Known rows, with every way that one mark hangs from another
[nugev [lufi dugub] tefu vade]: [-0.17 -0.39  2.99 -1.83  0.10  1.25 -5.19 -2.95 -1.74 -0.03  0.35  1.14
  0.52  0.39 -2.22 -0.98  1.71 -3.59  0.64  4.03]
[guge sirali]: [ 0.16  1.20  0.68  1.93 -1.34 -0.16 -0.93  0.80  0.98 -0.65  0.91  0.02
  0.11  0.10 -0.66  0.80 -1.26  0.91 -0.62 -0.25]
[lufi [dugub [guge sirali]]]: [ 1.94  1.20  1.09 -1.84 -2.90  0.40 -1.05  3.64  1.75 -0.22  0.13  1.55
  2.79 -1.88 -2.12  0.79 -0.04  0.32  0.76 -0.11]
[vade nugev]: [-0.66 -1.74  0.10  0.31 -0.18  0.84  0.02 -1.42  0.78  0.89  0.40 -0.20
  2.09 -0.15  0.01 -0.23 -1.25 -0.05  0.50 -0.27]
[sirali [nugev tefu]]: [-1.01 -1.01  0.60  1.83  0.48  1.36 -1.36 -1.85  1.87  0.19  1.10 -0.99
 -3.50  1.72 -0.49 -0.35 -0.13 -0.48 -1.11  2.62]
[vade gano [nugev sirali tefu]]: [-2.51 -2.67  1.11  2.37  0.30  2.59 -2.14 -2.92 -0.49  1.57  2.21 -0.67
 -0.04  2.11 -3.62 -1.13 -0.85 -0.09 -2.84  3.20]
[sirali [guge [vade gano]]]: [-0.52 -0.68 -1.97  0.38 -0.22  1.69  1.70 -2.35  1.40  2.70  1.49 -0.49
 -0.29  1.94 -1.49  1.05  0.72  0.07 -2.12 -0.10]
[guge [sirali nugev] vade]: [-2.22  0.94  0.61  3.61 -1.63  0.12 -0.85 -1.92  3.95 -0.28  3.07 -0.82
 -1.04  1.04 -1.08  1.47 -0.12  0.37 -1.71 -1.69]
[guge sirali [vade gano [nugev [lufi dugub] tefu]]]: [-2.24 -0.40  1.96  1.69 -2.37  2.33 -3.14 -2.95  1.48  1.23  4.13  0.27
  2.66  1.46 -2.16  0.27  0.57 -1.20 -2.26  0.37]
[gano [vade nugev]]: [-1.23 -1.64  1.28  0.99  0.28  1.85 -0.58 -1.96 -0.23  0.12  1.62 -0.12
  1.86  0.38 -0.84  0.04 -2.42 -1.59  1.19 -1.18]
[dugub [guge [vade gano]]]: [-0.43  0.80 -0.44 -2.10 -1.33  1.52  0.64 -1.76  0.74  0.45  1.89  0.54
  1.91 -0.15 -3.11  1.23  2.31  0.14 -1.63 -0.21]
[lufi dugub kodelu]: [ 0.40  0.92  1.46 -1.40 -2.83 -0.87 -1.26  2.23  0.87  0.93  0.77  0.97
  0.73 -2.46 -0.62 -0.45 -1.49  0.64  1.66  0.00]
[gano [vade [nugev lufi [sirali guge] tefu]]]: [-0.29 -1.45  2.43  1.46  0.39  3.86 -2.33 -3.24 -0.51  0.09  1.24 -0.38
  0.78  2.56 -3.83 -0.55 -2.35 -1.36 -0.21  1.53]
[sirali [guge [vade gano]] [nugev lufi tefu]]: [-0.08 -1.09 -0.70  0.92 -0.51  3.64 -0.65 -4.93  3.00  2.41  2.38 -1.16
 -2.22  4.19 -1.60  0.23  0.97 -0.85 -2.66  3.39]
[dugub guge]: [ 1.59  1.16 -0.16 -2.68 -1.01  1.08  0.57  0.39  0.46 -0.63 -0.45  0.70
  1.45 -0.94 -2.35  0.89  0.69  0.78  0.05  0.62]
[lufi dugub kodelu [nugev sirali tefu]]: [-1.92  1.51  3.43 -0.38 -3.33 -1.04 -2.62  0.33  0.78  0.81  1.47  0.42
 -1.23 -0.17 -4.63 -0.33 -2.75  1.67 -0.52  1.81]
[dugub [guge [sirali [nugev lufi vade]]]]: [ 1.82  1.72  0.92 -0.96 -2.30  1.11 -1.66 -1.61  2.21 -1.20  0.72  0.62
  1.27 -0.20 -2.92  1.35 -0.46  0.36  0.25  2.20]
[dugub [guge [sirali nugev]]]: [ 1.64  1.59  0.20 -0.16 -2.32  1.08 -0.18  0.47  2.91 -0.99  0.77  0.27
  0.45 -0.33 -2.44  1.48 -0.80  1.52 -0.33  0.98]
[gano [vade [nugev [lufi dugub] [sirali guge] tefu]]]: [-0.07 -1.61  2.82  0.86 -0.21  3.70 -2.83 -1.70 -0.02  0.31  1.20  0.00
  1.57  1.97 -3.73 -0.74 -2.25 -1.83  0.34  1.21]
[gano vade]: [-0.68 -0.29  1.18  0.77  0.37  1.18 -0.66 -0.70 -0.74 -0.61  1.26  0.04
  0.25  0.54 -0.84  0.18 -1.33 -1.46  0.72 -1.00]

Rows
[ 1.26  0.21  2.71 -1.61 -3.21  1.53 -2.43 -0.35  1.19 -0.02  0.41  0.91
  4.10 -1.01 -3.76 -0.84 -2.08  1.06  1.36  1.57]
[vade [nugev [lufi [dugub guge] kodelu] sirali]]
[-1.71  1.04  2.10 -2.21 -3.52 -2.69 -1.67 -1.34  0.74  1.60  1.30  1.17
  0.97 -2.09 -1.93  0.59 -2.86  0.16  1.93  0.67]
[lufi dugub kodelu [nugev vade]]
[-2.84 -0.35  1.06  0.81 -1.04 -1.30 -1.13 -3.67 -0.41  0.91  1.38 -0.07
 -0.20  1.51 -3.87  0.57 -1.57  0.03 -1.37  2.01]
[lufi [nugev sirali [vade gano]]]
[-0.59  0.76  2.65  0.26 -1.74  0.44 -4.09 -4.76 -1.78 -0.03  1.49  0.44
  0.42  0.73 -4.69 -0.92 -1.20 -0.32 -0.46  4.35]
[nugev [lufi kodelu] sirali [vade gano]]
[-1.72  0.55  3.66  0.86 -0.63  1.79 -5.74 -6.07 -2.70 -0.09  2.08  0.15
 -1.86  1.78 -6.18 -1.31 -0.32 -0.87 -1.92  6.43]
[nugev [lufi kodelu] sirali tefu [vade gano]]
[-2.12 -1.68  1.87  2.12  0.76  1.90 -2.11 -2.14  0.02  0.17  0.74 -0.79
 -0.40  1.28 -3.81 -0.88 -1.04  0.20 -1.59  1.72]
[vade [nugev sirali tefu]]
[ 0.24  2.10  1.56 -3.05 -3.65 -0.02 -0.77  1.19  1.75  0.48  1.42  1.37
  2.06 -2.97 -3.18  0.69  0.17  0.90  0.96 -0.82]
[lufi [dugub [guge vade]] kodelu]
[ 0.50  0.23  2.71 -2.30 -1.58  2.40 -5.28 -2.95 -1.41  0.33  1.73  1.62
  1.80  0.52 -4.03 -0.24  1.64 -2.91 -0.68  5.47]
[nugev [lufi [dugub [guge sirali]]] tefu [vade gano]]
[-0.67  0.78  1.82 -1.85 -4.01  0.80 -1.28  0.25  1.86  1.22  2.31  1.16
  2.88 -2.23 -4.76  0.22 -0.67  1.23 -0.01 -0.01]
[lufi [dugub [guge [vade gano [nugev sirali]]]] kodelu]
[-2.32 -1.66  1.25 -0.25 -1.01  2.55 -2.24 -3.61  0.46  1.89  3.27  0.18
  2.68  1.41 -1.52 -0.45  1.92 -2.08 -1.60  0.59]
[guge [vade gano [nugev [lufi dugub] tefu]]]
[-0.62 -0.06  0.70 -3.79 -3.05 -0.90 -0.86 -0.77  0.66  1.70  1.14  1.70
  3.08 -1.00 -2.97  1.18 -0.36 -0.99  0.59  1.67]
[lufi [dugub guge] [nugev [vade gano]]]
[-0.57  1.85  2.54 -1.45 -3.99  0.96 -2.20  0.18  2.25  0.50  2.48  1.10
  1.93 -2.46 -4.32  0.84 -0.85  1.22  0.01 -0.13]
[lufi [dugub [guge sirali [vade [nugev tefu]]]] kodelu]
[-1.97 -0.14  2.46 -1.96 -2.14  0.22 -2.96 -1.56  0.01  1.00  1.39  1.13
  0.63  0.47 -6.71  0.52 -0.10 -0.80 -1.42  3.72]
[lufi [dugub guge] [nugev sirali tefu [vade gano]]]
[ 1.60  1.26  0.62 -0.74 -2.55  1.58 -1.70 -1.97  1.92 -0.64  1.44  0.62
  1.45  0.24 -2.89  1.22 -0.43  0.26 -0.46  2.87]
[dugub [guge [sirali [nugev lufi [vade gano]]]]]
[-2.91  0.63  1.57  0.67 -1.68  0.06 -1.77 -5.58 -0.39  2.28  2.17 -0.45
 -3.19  1.91 -6.28  0.54 -3.22  1.62 -2.39  4.50]
[lufi kodelu [nugev [sirali guge] tefu [vade gano]]]
[-0.60  0.14  1.61  2.57 -1.23  1.35 -3.89 -3.58  1.27 -0.14  2.48 -0.28
 -1.56  2.08 -1.61  0.18 -0.86 -1.03 -1.37  4.07]
[guge [sirali [nugev lufi tefu [vade gano]]]]
[-0.82  0.03 -0.02  2.00  0.01  0.93  0.31 -1.14  1.54  0.60  0.22 -0.86
 -1.31  1.90 -4.39  0.58 -0.03  1.14 -2.07 -0.41]
[nugev [sirali [guge vade]]]
[ 0.46  1.71  1.14 -1.27 -2.61  1.94 -0.66 -2.11  2.12 -0.73  1.74  0.67
  3.94 -0.37 -3.47  1.67  0.55  0.71 -0.61 -0.78]
[dugub [guge sirali [vade [nugev lufi]]]]
[-3.11 -1.78 -0.29  0.87 -0.54  1.29  0.17 -3.78  1.03  2.00  3.12 -0.34
  2.13  0.90 -0.94  0.27  0.98 -0.77 -1.72 -1.17]
[guge [vade gano nugev]]
[-1.94 -1.74  1.94  1.38  1.00  2.73 -1.69 -2.68 -0.82  0.06  1.97 -0.32
  0.44  1.05 -1.74 -0.24 -1.86 -1.87  0.20  0.12]
[gano [vade [nugev tefu]]]
[-3.45 -1.27  2.03  2.61  1.61  1.26 -4.28 -4.49 -2.30  0.35  1.71 -0.44
 -2.98  2.12 -5.92 -0.78  0.72 -1.58 -3.12  4.77]
[nugev sirali tefu [vade gano]]
[-3.46 -1.60  0.45  2.06 -0.52  1.29 -0.48 -3.52  1.05  1.50  3.05 -0.65
  1.64  1.38 -3.04  0.05  0.58 -0.29 -2.44 -0.91]
[guge [vade gano [nugev sirali]]]
[-2.68  1.87  1.87  0.84 -2.08  0.22 -0.42 -3.73  1.23  1.40  1.86 -0.86
 -3.11  1.83 -5.76  0.84 -2.54  2.77 -2.46  1.57]
[lufi kodelu [nugev [sirali [guge vade]] tefu]]
[-3.62 -0.72  1.01  3.24 -1.08  1.99 -1.82 -3.81  1.36  1.40  4.40 -0.57
  0.77  1.64 -2.54  0.79  0.24 -0.29 -3.29 -0.21]
[guge sirali [vade gano [nugev tefu]]]
[-1.71  1.35  1.23  0.24 -2.28 -1.43 -0.44 -4.14  0.72  1.37  0.73 -0.29
 -1.57  0.41 -5.16  1.09 -4.05  2.22 -0.33  1.93]
[lufi kodelu [nugev [sirali guge] vade]]
[-0.41 -0.23  2.62 -0.20 -1.37  0.93 -4.38 -3.62  1.34  0.30  1.51  0.22
 -1.77  0.32 -1.58 -0.91 -0.60 -1.86  0.87  4.43]
[sirali [nugev [lufi dugub kodelu] tefu vade]]
